Every row comes from one small tree of marks. Brackets hold a mark, then the marks that hang from it, in the order of their numbers. Every link used is in the known rows. Which tree was each row made from?
Known rows
{J25 J620 {J929 J885}}: [-10  10  26 -16  22 -10  10   2  -9   6  14 -15  19   5  -2   3   9  33
 -35   5  16  -5   0 -12  12   7  16   0  24  13  -3  10  12   0 -21  -3
  23   0   4 -17  22 -30 -10  17 -23   2 -28  28 -27]
{J750 {J17 {J620 J606 J885}} {J744 J929}}: [ -7 -16   9 -21  21   6   5   5   8  -3  -2 -17  12   1   4  -2  -5  11
   8  12 -17 -20 -11  14 -16  13   8  -8  -7  -7 -38  10 -32  34   8 -20
  -7 -10  29  -2   4   0  20   4  43 -15  18  36 -22]
{J310 {J750 {J17 {J620 {J885 J929}}} J744}}: [  8   6  -9  -1  20  13   4  17  -2  -7 -43  -7  -4  -2  13 -11  -2  17
   2  -4  12 -18  -7   2 -22   3  17 -12  15   1 -15  16 -26  20  -3   1
 -11 -14  21  -8   4 -11  10   2  16 -11 -10  35 -24]
{J310 {J750 {J17 J620}}}: [  8  13   2 -12  16  10  11 -11 -29  -9 -23  -3 -10  -2  15 -21  -2  19
   4   3  10   0 -19  -7  -1  -8   0   9   9  12  -4   9  -5   9 -17  -2
  -7   6  23   3  -6   2 -10   5  14 -26 -14  46  23]
{J929 {J885 {J750 J744}}}: [ -2   3  14   6   3 -27   2  28 -18   6 -27  -1  17   6  -2   2  15   4
   1  -5  -7 -17 -24  -4  -8  10  23  20  17  21 -14  10 -11  -5  -5  19
  -2   7 -12 -22   9  -1 -19  13   2   8 -14   0 -34]
{J885 {J750 {J744 {J620 J17 J606} J929}}}: [-14 -38  16  -5  10 -16 -16  16  -3   1  -4   9  13   1   1  11 -29  29
  24   9 -25 -10  -5   0  -2   2 -11   9   9  -7   4 -29 -29  21   5   2
  20  -8   5  -8  13  17   0  11  -8  -7  46 -22  -2]
{J310 {J750 J17}}: [  4   8   3  -4   8  -6  -7  -5 -29  -8 -33   7  -5  -6  13 -14   9  34
   3   4   6   5 -21  -9   1  -6  -5   3  21  18   2  -3 -16   3 -16   0
  -7  13  -1 -12  10   0   4   8   7 -14 -14  31  13]
{J17 {J750 J744}}: [-12  -1   8   8   8 -20   2  23   6   0  -7   9   5   9   7   7  11  12
  13  -1 -10 -31 -17  -5   5  14  13  15  47   2   1  10 -26   6 -23  -2
   2  14 -18 -19  -2 -11  -3  16  -2  -4 -14  -2 -34]
{J17 {J750 {J744 J620}}}: [ -9  -1  10   1   8  -2  -2  22  20  -1   7  12  -2   9   9  11 -14  18
  12  -3  -8 -22  -8 -16  19  14  11  23  56  -2   6  -6 -38  21 -17   0
  25   1  -2 -13   6  -2  -4   8 -23  -7  -1  -8 -42]
{J310 {J750 {J744 {J620 J17 J606 J885} J929}}}: [ -8 -19   6  -4  17   4 -20  16  -3  -2  22  -3   5  -5 -12  10 -16  44
  29  12 -31  -7   2   4 -11  -6 -20 -15  41 -12  14 -40 -31  21  10 -17
  34 -23  14   1  23   9  23   8   5 -13  21 -16 -16]
{J744 J620 {J929 J885}}: [-16   6  22 -22   9  -2   6   7  -4   4  17   3   8   3  -2  18 -11  14
   9   6   4 -19   1 -23  22   3  15   6  29  12  15 -15 -22  37  29  -5
  21   7  15 -13  23  -1  21   2  25   0  -7  22 -32]
{J17 {J620 J744 J885} J750}: [  2  28  -2   5  23   6  20   4  -1  -6  16  -7   3  26 -53   2  12 -25
   9  -2 -29 -35 -19  -3 -21   4  12   7  26   0  47  18   5   2 -22 -18
  -3   8   5  11   1  -9  16   6  11 -11  -8  14 -52]
{J310 {J750 {J744 J620}}}: [  6 -10   2   1  -3   3  -9  26  -8   0  -3   4   2 -10  15  -3  -4  35
   4   2  -3  -6  -9 -19   7  -1  -3  21  52   0   1  -7 -32  12  -8  -3
  31  -5  10 -19  14   0   1   7 -27 -15 -10 -13   1]
{J744 {J620 J17 J25 J606} J750 J929}: [-20   9  11 -10  20   1 -14 -14  34  -1  40   4   2   3  -1  13 -14  12
  27  20  -6  12  15  -4  16   4 -31  10  10   1  12 -28 -10  42  10 -10
  20   9  19  13  14  19  11   9  -3 -13  35  -2  27]
{J620 J606 {J744 {J929 {J25 J750}}}}: [ -9   0  21  10  -1 -34   6  15  -5 -11  -5  -3  15   0 -34  12  26   4
  34  14 -24  -6   4  -9  -9  -8 -20  17   5   5  30  11  -7  14  26 -27
   2   0 -14 -11  18  17  30   6  14 -19 -35  14  26]
{J310 {J750 J744}}: [ -1  -4   1  10   0 -19  -4  27 -22   2 -13   2   4  -5  11  -6  20  33
   5   5  -9  -4 -15 -14  -6   0   2  18  41   7  -1   7 -18  -1 -15  -2
  15   3  -2 -23   8  -6   0  16  -7 -15 -21  -5   5]
{J17 {J620 J25 J606 J885} {J750 {J744 J929}}}: [ -7  25  16   0  25  -8  10   3  15   0  28 -18   7  15 -15   2  13  -2
  23   8 -20 -32   2  -5  -7  11   3   1  27 -19 -35  25 -15  30   5 -16
   7  -1  16   7  -3  -7   6   5  38   1  -1   6 -31]
{J310 {J750 {J17 {J620 J606}}}}: [  5  -3   6 -20  13   8   9 -26 -28  -4 -32  -7  -3  -5   7 -15  -3  29
   6   8   5  14 -23   3  -6  -8  -7  12   2   4 -29   7  -4   7 -18 -15
   5  18  27   6  -4  10 -19  14   2 -39  -3  35  37]
{J885 {J750 J17 J744}}: [  5  -9   8   8   6 -18  -7  15  -8  -2 -44   6   7   1  24 -15   0  17
  -3  -5  -8 -16 -26  -4  -5  12   7  19   3  12 -19   7 -27   1 -18  17
 -19   3 -15 -24   3   1  -2   5   4   7  12  16 -15]
{J25 {J620 J17 J606 {J744 J750}} {J929 J885}}: [-20  -5  17 -10  20 -13  -2   0  35   5  32 -29  18   3 -50   7  20  33
 -21  13 -10  16   4  10 -15   8 -18   3   3   6  24  -3  19 -16 -33 -12
  21   1   9  -3  28 -11 -18  22 -49 -16   0   6  -9]
{J929 {J744 J620}}: [ -5  -2  10  -6   3  -4  16  -4 -21   7  -4  17   6   7 -19  13  -9   4
   0   4   6   8  -9 -22  17  -1  13  27  16  17   6 -11 -28  14  -1  -2
  23   5   5 -13  19   7   6  -2 -28  -8  11   3 -12]
{J744 J750 {J929 {J25 {J620 J17 J606}} J885}}: [-24   2  27  -8  20 -10   1  -4  11  -3  32 -10   6   0   5  27  20  18
  19  12  -1  10  11  12  -2   5 -17   0  -6  18  22 -15   8  15  20 -13
   2 -10  17   4  21  -8  -9  19  24 -15 -27  13   5]
{J929 {J885 {J750 J17 {J744 {J620 J606}}}}}: [  0 -19  23 -17   8  -6  -1   3   9   5 -39  -6  11  -8  -4   3 -25  22
   3  -3  -1   2 -18  -1  10  12   5  25   5  15 -47  -5 -32   6  -6  15
  12  -1   7 -13  22  15 -29  -1 -14  -3  17  13 -29]
{J885 {J750 {J744 J620 J929}}}: [ -3 -13  18  -2   0 -12 -10  29 -12  -1  -5  10  13  -1  18   5 -16  24
   4   1 -24 -35  -5 -23   3   2  10  24  19   3   6  -3 -37  30   9  11
  11  -8   7 -27  12   0  16   0  17   8  22  -4 -17]
{J17 {J620 J885} {J750 J744}}: [ -9  16   5   4  22   4  15  19   9  -1  17  -7   1  16 -11   2  11  -8
  11  -4 -22 -42 -21   8 -15  13  21   6  34  -2  -1  20 -20  15 -19 -14
   0  -1  11  -1  -6 -10   0  10  14  -8 -13   8 -55]
{J25 {J620 {J17 J750} J606 J885} {J929 J744}}: [-17  -1  21   5  35 -10   3 -33 -23   7  31 -10  11  19 -58  15   8  28
 -13   8  -9   2  -5  15 -12  -6 -12 -13  15  -5   2 -14  -6 -11 -33 -21
  15 -11 -13  -1  19 -16 -23  21 -40  -8   9  -5 -46]
{J744 {J620 {J17 J750} J25} {J929 J885}}: [-14  41  18  -5  30  -1  -2  -9  28   2  45  -1  -8  20 -18  23 -15  -8
  42   7   9 -19  10 -22  42  -1  -3  -4  56  15  22 -29  -6  41  27  -1
  17   1  -5  10  12   3  -8   2  16  14  -5  10 -54]
{J620 J17 J744}: [ -6  -1  -2   5  17 -17   0  19  10  -5  -1   3   2  16 -21   7   1  -3
  21   6 -13   0 -15  -5   0   2  -8   5  24  17  67 -16   7   0  -7 -16
   5  16 -11   2  11   4  15  15 -26 -10  10   2  -6]
{J929 {J25 {J620 J606}} J744 J885}: [ -9   0  33  -3   5 -15  34 -13 -34   7 -10  -6   7   5 -18  26  29   5
   5  11  17  32   0  -5   6   4   3  22  -9  27 -23   7   5  -7  12 -10
  15   4   7  -8  26  -9 -20   6 -17 -14 -48  14  -8]
{J620 J17 {J885 {J750 J744} {J929 J25}}}: [ -1   0  -1  27  25 -13  -4  30  -9 -13 -38   8   2   8  15  26   1  -9
  13  -4   2 -17   0  11 -25  11  10   1   9  18  44  -9  -8   0  12   6
 -18 -12 -25  -4   3  -2  27   9  -3  13 -14  -3 -38]

Write each row's tree
[ -9  -8  13   8  -1 -36  -7  31 -28  -1 -23   2  19   7  15  -6   7  19
   0   3 -16 -35 -17 -17 -12   3  10  16   7   3  -1  11 -23  11   4  12
  -8   0  -9 -32   5  -6  14  10  33  16   7   4 -10] | {J885 {J750 {J744 J929}}}
[ -7 -15  20  12  11 -15  16 -20 -34  -2 -53  19  -3   2 -13  34 -21   3
  15   1  20  31  11  -5   0  -3  -6  31 -19  22  15 -30 -16   6  15  10
   5   0 -12   0  12  16  -5   2 -45 -10  11  -4  11] | {J885 J750 {J929 J25 {J744 {J620 J17 J606}}}}
[ -8  41   9   9  49   8  -8 -10  34  -2  58  -2   8  19 -33   3 -15  -5
  16  13 -11 -10  17   0  24  -5 -15 -16  39   3  27 -22  -6  37  -4 -12
  35  -9  -9  13  15  28  14   8 -52  12  12   6 -25] | {J744 {J620 J17 {J25 J750 J929} J885}}
[  8   1  -8  -2  12  21 -15  16   9  -8 -33   8  -4  -7   9  -2 -23  38
  -6  -5  15 -14   5 -12  -2   1   7  -6  37   4   0 -17 -47  23   2   5
  12 -17   7 -19  26  -7  27  -8   0  -4   7  22 -40] | {J310 {J750 J17 {J744 {J620 {J885 J929}}}}}
[-10   2  11 -13  23  -8   2  18  15   0  28 -13   7  21 -29  16   6   4
  26  12  -4 -12   0 -15   0  -4  -2 -15  19  16  53  -6  19   9  24  -9
  12 -12   6  -2  26 -21  -3   9  21   1 -11  17 -35] | {J25 {J620 J17 {J744 {J929 J885}}}}
[-23   4  18   5   7 -25   5  13  22  -8  18 -17   5   0 -33  27  34   0
  27  15 -16  15  10   3  -9   6 -21  17  -6  18  50 -14   6   8  22 -21
 -10   6   3   0  19  12  12  11  17 -16 -23   8  -2] | {J620 J17 J606 {J744 J750 {J929 J25 J885}}}
[ -4   9  13  16  12 -30  10  14 -46 -10 -62  17   7   0  31  16   7   3
  -9  -3  17  -7  -1 -14 -16   6  14  24  -3  18  32   6   0   1  10  11
 -15  12 -19 -10   0 -10  29   6   2   6 -28  21   4] | {J885 J750 {J929 J25}}
[-10  16  28  -5   7 -30   5   5 -45   3 -19   3  20   7 -14  -1  10   8
   3   2 -12 -27 -19 -20  -8  -5  14   4   5  17  17  -1  -2  14  18  15
 -11   9  -8 -20  13  -6   0   8  43  13 -15  26 -26] | {J744 {J929 {J885 J750}}}
[  1  12   3  14  16 -10   7 -18 -44  -3 -70  15   7  11 -26   1   4   4
 -15 -11  18  -9 -14  -6 -23  -5  16   5 -25  31   0   3 -28   3   6  21
 -36  -2 -22 -21  20  -3  10  -9  19  14  15  38 -44] | {J620 {J885 {J750 J17} {J929 J744}}}
[  8   7   4   1  17  -9  18  -6 -31  -4 -17 -11  20  14 -55  -9   7 -13
  -2   4 -40 -10 -23   2 -46   0  -3  26 -15  -1  26  21  19  -4 -19 -10
   2  13  12  16   2  12  10   4   0 -13  18  12 -12] | {J17 {J620 J606 J744 {J885 J750}}}
[-11 -16  11 -12   1  -6  -5  41  14   4  13   6  13   1  23  10 -17  23
  11   9  -9 -25   4 -19  20   7  10  12  31  -1   6 -10 -43  33  14  -9
  25  -9  12 -25  18  -4  32   3   9  -3  11   7 -17] | {J750 {J744 J620 J929}}
[  8   5  -3  -8  14   8  19   5  13 -10 -16  -6  -5  12 -11 -11   1 -11
   1   6  -9  -5 -16  -9   2   6   5  16  -5  12  20  24   2  12 -14 -12
  -8  11  17   4   1   2   9   2  -2 -22   7  46  -2] | {J750 {J17 {J620 J744}}}
[ -8  41  19   0  36  -6  16 -29  -7  -5  26 -23  14  18 -30  -2  10   3
 -17  13  -6 -15   0   1  -4   7   0   0  26 -18 -24  27   6  16 -32 -22
  17  17   9  18  -6  -2   3  11 -22  -1  -3  18 -20] | {J17 {J620 {J25 J929} J606 J885} J750}
[-16  14   6  13  14 -25  11  11 -13 -13 -37  19   5   2   6  17  11   0
  21   2  19  -7   8  -8  -1   1   7   6  13  17  24   2 -12  13  22  -3
  -5   9 -21 -14   3   1  27   6  -5 -12 -47  22  15] | {J885 {J929 {J25 J750}}}
[-18  -9  10 -15  21   5  -9   5   5  -4  24  14   0  14   9  19 -33  12
  26  12  -7 -13   3 -11  20  -3  -3  -5  28   6  46 -41 -19  40  20  -9
  19   2  11   1  14   5  28   9   5  -5  20   9  -9] | {J744 {J620 J17} J929}
[ -3  23  24  11  12 -28  18   5 -43  -3 -25   1  10   5   8   9  16 -10
   2   1   1   0 -14 -13  -2   3  14  27   5  32  24   9   8  -6  12   7
  -9  14 -14 -10   4   2   1   5  11   5 -47  20 -16] | {J929 J25 {J885 J750}}
[ -9  -3   3  -7  12  -2  27 -24 -37   3 -39  -1   8  10 -37  13   2  -2
  -6   6  15   9  -4   9 -28   1  19   0 -22   5 -16  11 -14  15  12 -12
   1   4  16   0   9  -2   9   0  -4 -20   6  20 -11] | {J17 {J620 J606 {J885 {J929 J744}}}}
[ -5  15   2  -9  18  10  13  -9  18  -6  -3   4  -3   0  18  -7   4   0
  -6   1   1   0 -15   7  -2  14   3  15 -12  15  -4  14 -13  18 -20  -3
 -21  11  31  -1  -4   6  -1   4  16 -21   7  42  18] | {J744 {J750 {J17 J620}}}
[-14  -2   3   5   7  -1   6 -28  -3   0 -46  13   6  -9 -33   6  15  26
 -15  -2  12  17  -3  13 -21   8  -2  -1 -30  13 -22  -3 -32   9  -3  -1
 -25  -2  -3 -15  28   3  16  -4   7 -14  24  28 -16] | {J620 J606 {J885 {J929 {J744 {J750 J17}}}}}
[  6   5  22  -1  31   2   8 -18 -35 -14 -27  -4   8   3   3   3   0  14
 -11   6 -16   5 -10   3 -23   5  -8  13 -20  15   1   2   8   0 -14  -4
 -12  -4   0   8  17  -3   7   2   8  -4  -8  33 -18] | {J929 {J25 {J620 J606 {J885 {J750 J17}}}}}
[ -7   9   2   3   1 -10  -9  17  27 -13  -6  -3   7  -1 -14  -4  17  23
   0   6 -18 -13  -6 -18  -6   3 -11   8  -9  15  34   8 -22  20  -4 -10
 -28   3   5 -25  21   0  31  -2  40  -5  11  38  -6] | {J620 {J744 {J750 J17} J929}}
[  5  19  23  23  12  -7  21 -10 -60  -1 -12   6   9  10 -19   6  25  -7
  -9   1 -18  -4  -8 -13 -25  -5   9  24 -15  25  24  12   2  -7   0   4
 -13 -15 -10  -5  18  -9   1   0   5   9 -23  13 -32] | {J929 {J25 {J620 {J885 J750}}} J744}
[  6   9  19  -2  20 -14   4  -4   2  -4 -24 -27  17   5  17 -19  -5  20
 -26  12   5   5  -2  -4   6  13  -2  24 -13  -3 -75  38 -12  10 -36   4
   0   8  12  -8 -10  11 -20  12 -33   3  21  31  16] | {J885 {J750 {J17 {J620 {J25 J929} J606}} J744}}
[-11  22  -3  21  26 -13  -5  16  33   0  22   2 -10  21   9  13   5  -6
  37   5   2 -12  -8  -3  21  14  -8   3  52   6   2  -7 -10  12 -12  -1
   9  10 -20   2  -6   0 -13  19 -19   5  -6 -19 -27] | {J620 {J17 {J750 J744}} J25}
[ -8  40  16  18   7 -14   4 -21   8   0   1  -7   6  -1 -11 -10  34  23
 -37  10  16  20   9 -21  23   5 -10  17 -11  19 -39  18 -28   9 -28   5
 -20   3  -6 -22  17   5  -5   4 -24  10  10  38   7] | {J620 {J25 {J929 {J744 {J750 J17}}}}}
[ -9  -3  22   1  13  -4   1  15   6  -7  20  -2   9   0  -2  28  -3  19
  20   9 -26 -28  13 -13  -2   6  -1  15  38 -10   6 -10 -38  28  13 -26
  17 -13   2  -3  17   1  41   0  21  -4 -13  -3 -49] | {J17 {J750 {J744 {J620 J606 J885} {J929 J25}}}}
